Each row comes from the steps of one path. Every step used is in the known rows, and no mark comes twice. Write the path behind each row, first mark first.
Known rows
R > A > L > B: [-4.84 -3.44  1.07  0.57 -2.08  0.80  5.82  4.09 -2.52  0.78 -2.63  4.60
 -0.68 -2.10  3.88 -2.48  0.19 -0.37  3.37  0.19]
U > L > A: [ 0.73 -3.05  1.03  0.03 -1.07 -1.75  2.83  5.14 -7.34  0.14 -2.90  3.95
  0.12 -2.25 -1.31 -5.42  1.25  1.22  2.57 -1.51]
U > L: [ 0.89 -3.56  1.31 -1.24 -0.96 -0.74  3.80  5.02 -7.51  0.58 -0.22  4.42
 -3.44 -2.11 -1.68 -5.96  1.26  0.78  2.97 -0.02]
B > L > A > R > U: [-0.58 -2.58  1.25 -1.21  0.14 -0.72  3.98  4.72  2.03 -0.10 -1.34  4.29
  8.56  0.22 -1.58 -1.78 -2.07  7.18  0.26 -0.55]
B > L > U: [ 0.66 -2.00  0.62 -2.28  0.53 -0.01  1.97  4.36  0.45 -0.13 -0.21  3.78
  4.82  1.78 -2.78 -4.25 -2.24  7.25 -1.76  2.36]
A > R > B > L: [-0.77 -4.16  2.34  1.36  2.62  0.32  7.11  8.07 -0.67  1.59  3.60  3.80
  6.01 -1.18  1.33 -3.54  1.11  5.41 -0.55 -0.76]
L > A > R: [-0.35 -2.82  0.86  4.69  0.02  0.03  4.48  7.69 -2.08  1.07 -2.29  4.83
  7.50 -0.54  1.68 -3.53  1.13  4.62  0.53 -4.12]
U > L > J: [ 0.03 -3.89  1.23  1.93 -1.13 -1.13  1.56  6.08 -5.46 -0.26 -0.34  1.64
 -4.63 -1.92 -1.65 -5.44  2.01  1.03  1.72  2.01]
R > A > L: [-5.09 -3.32  0.81  1.61 -1.33  1.63  6.40  4.57 -2.25  0.75 -2.44  5.31
  0.53 -1.93  2.82 -3.83  0.38 -1.30  3.42 -0.52]
A > L: [-0.93 -3.50  0.83 -1.29 -0.25  1.17  4.07  4.89 -5.24  1.26 -0.57  5.33
 -1.55 -3.01 -0.80 -4.62 -0.14  0.10  4.40  0.78]
J > L > U > R > A: [-0.30 -3.47  0.57  3.92  0.11 -0.90  2.65  6.72 -3.69 -1.37 -0.04  3.18
  1.48 -0.92 -1.86 -5.13  0.37  2.30 -2.25 -0.79]
U > R > A: [-3.06 -2.34  1.48  4.70 -1.53  0.88  7.21  6.72 -3.97 -0.72 -0.80  5.72
  0.98  0.38  4.26 -1.35  2.01  3.15  0.85 -3.12]
B > L > J: [-0.98 -2.87  0.93 -2.07 -0.76 -0.81  1.78  4.90  0.70 -0.68  1.16  2.71
  3.08  1.09 -2.79 -2.34 -0.54  6.49 -0.78  3.89]
U > R > B: [-1.62 -2.48  2.00  3.02 -0.37 -0.10  7.59  7.35 -7.29 -0.35  2.05  4.02
  1.78 -0.23  3.05 -2.94  3.19  4.38  0.81 -1.69]
A > R > U > L: [-0.71 -4.25  1.93  4.88  0.20  1.55  6.52  6.61  0.23  1.33  0.36  3.56
  0.45 -1.81  1.20 -4.51 -0.16  2.77  3.19 -2.16]
F > R > A: [-1.10 -2.07  0.87 -1.12 -3.18  0.99  6.41  5.65 -1.85 -0.84  0.18  5.41
  3.07 -1.89  3.90 -2.53  3.16  3.34  1.36 -1.07]
L > U > R > A: [-1.25 -1.58  0.61  7.44 -0.12  1.40  3.78  7.10 -1.70 -0.59 -2.55  3.30
  1.72  1.73  3.05 -4.47  0.47  4.58 -1.86 -1.67]
L > A: [-1.17 -1.91  0.15  1.96 -2.25 -0.43  4.00  5.51 -4.67  0.39 -3.22  4.76
  6.26  0.42  0.66 -4.43  1.18  4.11  1.53 -2.69]
R > A: [-4.93 -2.81  0.61  2.68 -2.68  1.48  7.39  4.85 -1.92  0.63 -1.60  5.36
  2.52  0.68  3.53 -4.24  1.38  1.06  1.84 -1.58]

Write each row's path
[-3.49 -2.87  1.53  5.63 -0.72  0.73  5.43  7.00 -3.24 -1.04 -1.47  4.32
 -0.94 -1.34  3.70 -0.82  1.72  1.61  1.31 -1.40]
U > R > A > L > J
[-2.95 -2.77  1.77  3.33 -1.12  0.37  6.09  6.20 -4.38 -0.61 -1.55  5.10
 -1.23 -1.53  4.43 -0.10  1.20  2.06  1.96 -1.85]
U > R > A > L > B
[ 0.76 -1.59  0.57  6.28  0.19  1.13  2.79  7.30 -3.10 -0.38 -1.44  3.34
  1.15  1.71  1.38 -5.02  0.45  5.69 -1.74 -1.20]
L > U > R
[-1.32 -2.15  2.07  0.88  0.34 -1.29  6.37  6.66 -5.50 -1.03  1.04  3.76
  4.98 -0.13  1.79 -1.53  1.81  6.12 -0.32 -1.23]
U > R > B > L > A
[ 0.32 -4.35  0.74  1.95  0.22 -1.83  3.17  7.21 -3.86 -0.22  0.14  4.26
  5.46 -2.40 -2.79 -4.39  0.85  2.35 -0.60 -2.51]
J > L > A > R
[ 1.15 -3.76  1.71 -2.75 -2.05 -1.93  2.90  4.43 -7.89  0.64 -0.46  3.40
 -5.27 -2.47 -0.15 -3.97  1.00  1.92  3.00  1.13]
U > L > B
[-0.41 -3.83  2.12  2.79  3.18  0.49  6.15  8.32  0.06  1.47  2.81  3.03
  6.28 -0.74  1.37 -4.27  0.67  5.82 -1.59 -0.57]
A > R > B > L > U
[-0.20 -3.70  0.26  0.07 -1.37 -2.20  2.82  5.65 -5.71 -0.69 -0.43  4.23
  4.64 -1.74 -3.54 -5.07  0.91  2.01  0.16 -1.46]
J > L > A
[-0.57 -4.23  0.74  2.59 -0.51 -1.53  3.74  6.40 -2.57 -0.45 -0.41  3.51
  5.34 -2.28 -2.65 -4.52  0.30  2.24  0.45 -2.40]
J > L > A > R > U
[-2.23 -2.68  0.93  1.98 -3.51  0.17  5.28  2.77 -2.59 -0.28 -3.51  2.27
  0.11 -0.95 -0.28 -5.85 -0.62  1.59  5.61 -0.93]
R > U > L > A
[ 0.47 -3.50  0.84  2.98  0.65 -1.38  2.81  7.08 -5.27 -1.24  1.35  2.32
  1.87 -1.17 -2.44 -5.90  0.97  2.93 -2.29 -0.09]
J > L > U > R > B
[ 0.24 -2.66  1.23 -2.01  0.88 -1.07  3.36  5.49  0.63  0.18 -0.75  5.01
  8.71  0.09 -1.78 -1.58 -1.45  7.28 -0.73 -0.59]
B > L > A > R
[ 0.73 -3.66  0.12  1.61 -0.19 -0.86  1.74  6.08 -4.02 -0.53  0.69  3.06
  1.58 -0.72 -3.82 -7.03  0.04  2.40 -1.62  0.47]
J > L > U
[-2.80 -3.27  1.05  3.37 -3.52  0.58  4.50  3.42 -1.32 -0.54 -1.71  0.65
 -3.21 -0.73 -0.44 -5.85 -0.06  1.53  4.98  1.53]
R > U > L > J
[-0.27 -1.99  0.76 -3.97 -0.69 -1.42  3.00  4.02 -1.16 -0.31 -1.43  4.95
  7.91  0.72 -2.52 -2.25 -1.39  6.76  0.02  0.38]
B > L > A
[-0.20 -1.68  0.97  6.11  0.74  0.75  3.99  7.49 -4.08 -0.38 -0.56  2.10
  2.27  1.28  2.24 -5.68  1.31  5.46 -1.96 -0.67]
L > U > R > B
[ 0.23 -4.40  0.94 -2.70 -2.35 -2.40  2.94  4.96 -6.25 -0.18  2.01  3.64
 -0.71 -1.92 -2.45 -3.67  0.77  2.68  0.66  1.09]
J > L > B
[-4.39 -2.93  0.49  3.65 -0.53  1.86  5.01  4.91 -1.00  0.59 -3.52  4.13
  0.97 -1.32  2.85 -4.84 -0.24 -0.55  1.91 -0.29]
R > A > L > U
